In the rows, zero is written as 128.
Known rows, with every step that occurs
suga-femu-kofil: [ 89 163  83 133 117 105 139 126 133 154 163 121 126 132 144 145 115 158
 137 135 117 140 127 144 122 140 164 142]
pugu-belogu-kofil-balep: [108 102 102 107 126 118 117 105 139 136 117 141 153  78 116 161 106 138
 179 165 131  96 129 119  73 108 115 182]
tebofef-suga-femu-kofil-balep-mozo: [ 93 177  39  91 106  52 146 121 169 147 161 144 145 129 165 170 147 171
 225 119 104 132 154 145 101 152 182 170]
suga-tebofef-kofil-balep: [104 164 102  45 124 111  95 152 176 140 134 115 158 143 137 140 129 161
 145  97 116  84 110 124  35 149 120 159]
pugu-belogu-kofil-balep-mozo-tebofef: [120 113 108  96 127  81  91 117 158 132  96 148 153  90 145 137  77 147
 226 175 121 103 140 121  52 114 116 171]
tebofef-suga-femu-kofil-balep: [ 79 174  69  93 111  88 150 127 174 154 172 135 144 124 147 162 153 166
 180 114 111 109 142 139  76 146 174 172]
femu-suga-tebofef-kofil-belogu: [ 83 200  98  53 107  84 105 126 179 134 185 137 157 187 138 159 133 148
 122 110 112  88  87 152 135 165 144 142]
balep-mozo-tebofef-kofil: [131 168 134 110 123  85  86 122 158 137 127 124 156 133 163 125  97 147
 173 144 119 138 141 132 118 138 131 139]
belogu-kofil: [125 125 145 115 120 129 117  99 138 135 139 131 144 129 122 138 110 132
 171 161 129 129 158 130 157 116 145 150]
suga-tebofef-kofil: [106 175 128  81 121 113 100 133 156 140 140 114 161 160 144 141 107 151
 137 118 123 119 107 128 108 155 132 144]
kofil-balep: [125 119 100  92 134 128 122 146 147 127 124 128 127 111 121 127 146 138
 138 105 120  90 130 123  60 123 116 143]
suga-femu-kofil-balep-mozo: [ 98 157  24  95 116  72 128 140 148 148 146 131 123 124 156 149 130 172
 184 112 103 126 137 143  77 140 156 156]
suga-femu-kofil-balep-mozo-tebofef: [ 97 164  59  82 127  70 107 157 175 151 137 125 124 126 168 121 106 174
 190 121 100 110 139 141  31 143 150 148]
kofil-tebofef-mozo-balep: [100 145  74 128 117 116 135 160 178 113 153 124  90 127 116  92 161 132
 123 102  91 149 136 101  36 137 102  84]
balep-mozo-tebofef: [138 140 131 113 131  92 103 137 149 125 106 132 129 136 158 104  98 136
 173 137 119 134 139 131 102 135 128 116]
belogu-kofil-femu-suga-tebofef-mozo: [ 95 183  96  52  98 110 136 101 206 132 195 132 164 148 136 114 162 148
 154 128 102 103 137 141 161 141 142 158]
suga-tebofef: [113 144 125  85 126 120 118 145 146 128 119 124 133 168 139 121 110 138
 134 113 123 117 104 130  94 152 129 123]
kofil-femu-suga-tebofef-mozo-balep: [ 79 204  98  94  99 108 132 145 207 114 199 117 115 125 142  78 169 142
 104  82  91 114 130 126  62 165  91  96]
belogu-kofil-balep: [124 117 118  82 126 129 112 118 157 136 135 131 142 113 116 138 130 142
 178 135 123  94 160 122  90 111 131 166]
suga-femu-kofil-tebofef-mozo: [ 80 162  16 102 114  94 162 143 172 150 175 130 123 153 131 133 161 162
 137 119  89 147 112 129  94 138 169 139]
balep-mozo-tebofef-suga-femu: [103 179 108  88 116  68 128 118 173 135 127 135 137 150 171 134 107 152
 218 109 114 143 140 139 117 154 158 128]
kofil-belogu: [113 131 110 116 117 112 129 138 147 125 148 138 116 129 111 141 124 128
 120 134 120 117  95 131 143 130 128 133]
pugu-belogu-kofil-femu-suga-tebofef: [ 85 163 115  74 113 106 120  74 166 134 164 134 177 128 135 126 121 136
 173 138 120  99 101 132 124 137 112 171]
pugu-belogu-kofil: [111 111 128 142 121 119 122  86 120 137 123 142 155  96 121 167  85 128
 171 186 138 133 128 126 139 113 128 167]
mozo-tebofef-suga-femu-kofil-belogu: [ 64 193 113 100 105  71 136 134 197 156 189 140 132 146 147 147 103 157
 171 147 109 116 108 149 116 157 184 157]
tebofef-mozo-balep-kofil: [100 124  93 149 106 116 129 146 172 123 192 118  90  81 143 105 141 148
 145 110 102 155 160 117  92 138  82 125]
femu-suga: [123 148 116 112 126 115 131 113 132 124 152 139 136 153 138 134 155 126
 125 113 126 108 142 146 149 136 138 123]
belogu-kofil-tebofef-mozo-balep: [ 97 145  92 114 108 116 125 130 189 122 165 128 104 129 112 104 144 135
 164 133  93 150 164 103  69 125 119 107]
kofil-balep-mozo-tebofef-suga-femu: [101 170  79  55 119  71 121 139 192 135 120 136 135 135 165 133 127 163
 224  87 108 109 145 134  43 148 144 142]
balep-kofil-femu-suga-tebofef-mozo: [ 95 154  66  51 105 106 143 119 209 132 219 123 144 134 154  88 186 156
 151  68  94 107 112 138 144 150  95 170]
belogu-kofil-femu-suga-tebofef: [100 177 127  44 115 118 115  86 185 133 179 123 164 162 136 102 146 139
 171 111 113  94 131 137 142 140 129 152]

Rows
[ 84 126  75 135  94  99 130 157 192 123 214 129  78  83 127 116 136 148
 136 113  94 140 128 121 106 139  83 130] | tebofef-mozo-balep-kofil-belogu
[136 130 107  81 137  92  97 155 171 124 103 133 127 121 151 102 117 146
 180 113 111 100 141 125  34 131 116 135] | kofil-balep-mozo-tebofef
[107 125 128 130 118 125 127  72 140 138 146 129 163  68 110 128 112 127
 169 168 128 133 110 112 135 105 101 184] | pugu-belogu-kofil-femu
[105 163 116  70 123 108 122 130 153 125 144 134 144 192 152 125 138 136
 129  99 120  94 118 149 111 161 140 114] | femu-suga-tebofef
[106 156 102 114 124  86 149 109 169 141 170 146 151 175 137 124 170 132
 184 138 108 145 133 122 119 140 172 156] | femu-kofil-tebofef-suga
[119 111 110  98 125 134 128 103 163 137 186 109 129  90 131  76 158 139
 162  84 113 133 116 114 137 115  69 178] | balep-kofil-femu
[131 152  73  88 121  87 101 127 152 133 133 130 153 110 146 153 141 156
 180 110 113 118 143 127  87 131 121 165] | tebofef-kofil-balep-mozo
[ 61 182  29 132 105  92 147 160 182 141 189 117  88 130 132 109 148 161
 133 107  79 161 134 118  31 149 137  99] | suga-femu-kofil-tebofef-mozo-balep
[118 155 142  75 135 118  84 152 183 142 133 113 153 109 137 115 121 154
 142 118 119  80 133 121  24 128 111 160] | mozo-tebofef-kofil-balep
[ 88 118 106 124 108 108 108 146 171 124 200 120  78 100 126 102 118 139
 152  97 105 133 120 119  88 138  66 126] | mozo-balep-kofil-belogu
[ 84 158  81  51 114 102 144  84 180 144 153 137 146 175 125 144 145 143
 233  99 108 137 140 119 127 131 167 154] | belogu-kofil-tebofef-suga-femu
[ 69 141  66  81 114  92 148  69 160 146 137 147 159 143 122 168 122 141
 234 126 115 142 108 115 107 126 148 172] | pugu-belogu-kofil-tebofef-suga-femu
[ 92 128 104 100 120 100 127 116 190 124 192 124 104 140 141  83 166 133
 213  63  98 153 147  99  56 143  81 131] | mozo-balep-kofil-tebofef-suga
[ 83 128  77 145 109 105 130 119 169 123 148 139 118  94 109 127 119 133
 166 163 100 151 134  98  51 122 103 124] | pugu-belogu-kofil-tebofef-mozo-balep
[107 102  92  97 116 110 125 128 160 135 184 133 112 120 127 126 129 141
 160 111 114 120  98 131 151 125  99 167] | balep-kofil-belogu
[101 188 126  66 117 122 105 117 179 142 164 102 168 131 134 106 133 149
 132  99 113 123  89 117 101 146 105 161] | suga-tebofef-kofil-femu
[114  94  44  85 122 113 147 133 181 132 173 133 119 135 129  99 180 146
 164  86  94 142 116 111 120 121 103 158] | balep-kofil-tebofef-mozo
[106 164 114 112 110 104 111 128 154 138 171 131 139 123 115 162 121 141
 121 138 120 120  99 132 154 133 134 156] | tebofef-kofil-belogu
[135 127 120  68 127  92  87 128 178 131 113 138 142 125 147 114 102 150
 222 146 114 100 171 127  67 118 132 157] | belogu-kofil-balep-mozo-tebofef
[127 144 101 104 131  70 101 155 172 140 134 134 134 121 163 110 115 156
 184 153 107 107 152 136  44 135 145 154] | femu-kofil-balep-mozo-tebofef
[103 170 148  97 119 100  91 142 180 140 160 125 141 128 127 130  96 143
 126 146 118 107  97 130 107 135 126 149] | mozo-tebofef-kofil-belogu
[102 145 117 118 115 114 131  55 145 134 171 138 169  91 123 132 140 125
 165 155 124 109 125 129 160 113 109 179] | pugu-belogu-kofil-femu-suga
[103 116 127 137 119 123 108 134 152 127 178 108  88  98 144  91 121 138
 160  92 114 142 154 115  71 135  66 121] | mozo-balep-kofil
[ 99 195 117  64 118  99 103 118 161 136 162 125 170 184 155 148 136 150
 133 103 120 102 121 148 126 164 141 138] | femu-suga-tebofef-kofil
[116 173 118  97 114  68  86 133 175 133 148 134 143 131 146 138  93 148
 166 148 110 127 109 136 129 139 132 147] | balep-mozo-tebofef-kofil-belogu
[ 80 167 109  69 114 111 106 122 199 125 218 101 111 134 157  50 156 146
 158  45  97 113 127 122  55 160  50 126] | mozo-balep-kofil-femu-suga-tebofef
[118 126  62 104 122 116 151 145 169 124 138 139 123 145 116 114 174 134
 133 113 100 136 114 112 110 124 133 126] | kofil-tebofef-mozo
[108 189  58  32 116  66  92 130 175 130 147 136 167 174 168 152 151 163
 186  84 106  85 135 148  76 164 134 151] | femu-suga-tebofef-kofil-balep-mozo
[100 128 125 126 118 132 113 120 174 128 202  95  96  73 134  54 147 137
 156  70 104 145 137 102  66 127  40 138] | mozo-balep-kofil-femu
[ 91 196 101 115 111  49 130 115 174 150 157 139 146 151 183 139 102 163
 217 145 110 151 151 149 124 158 187 148] | balep-mozo-tebofef-suga-femu-kofil
[113 138 122  75 120 105 137  83 177 133 150 145 156 174 120 132 156 126
 225 131 115 136 150 113 143 123 162 159] | belogu-kofil-tebofef-suga
[ 84 191  97 107 101 100 128 159 183 113 175 129 110 152 152 116 144 145
 108 105 100 114 146 139  62 174 122  77] | femu-suga-tebofef-mozo-balep
[111 192 118  96 116 116 120  85 165 138 195 115 169 120 134 114 180 136
 120 100 115 110 126 134 161 131 112 162] | tebofef-kofil-femu-suga
[ 83 152  92  94 101 116 123 150 215 126 209  99 102  90 143  60 147 157
 148  72  88 143 120 108  55 155  55 136] | suga-tebofef-mozo-balep-kofil-femu
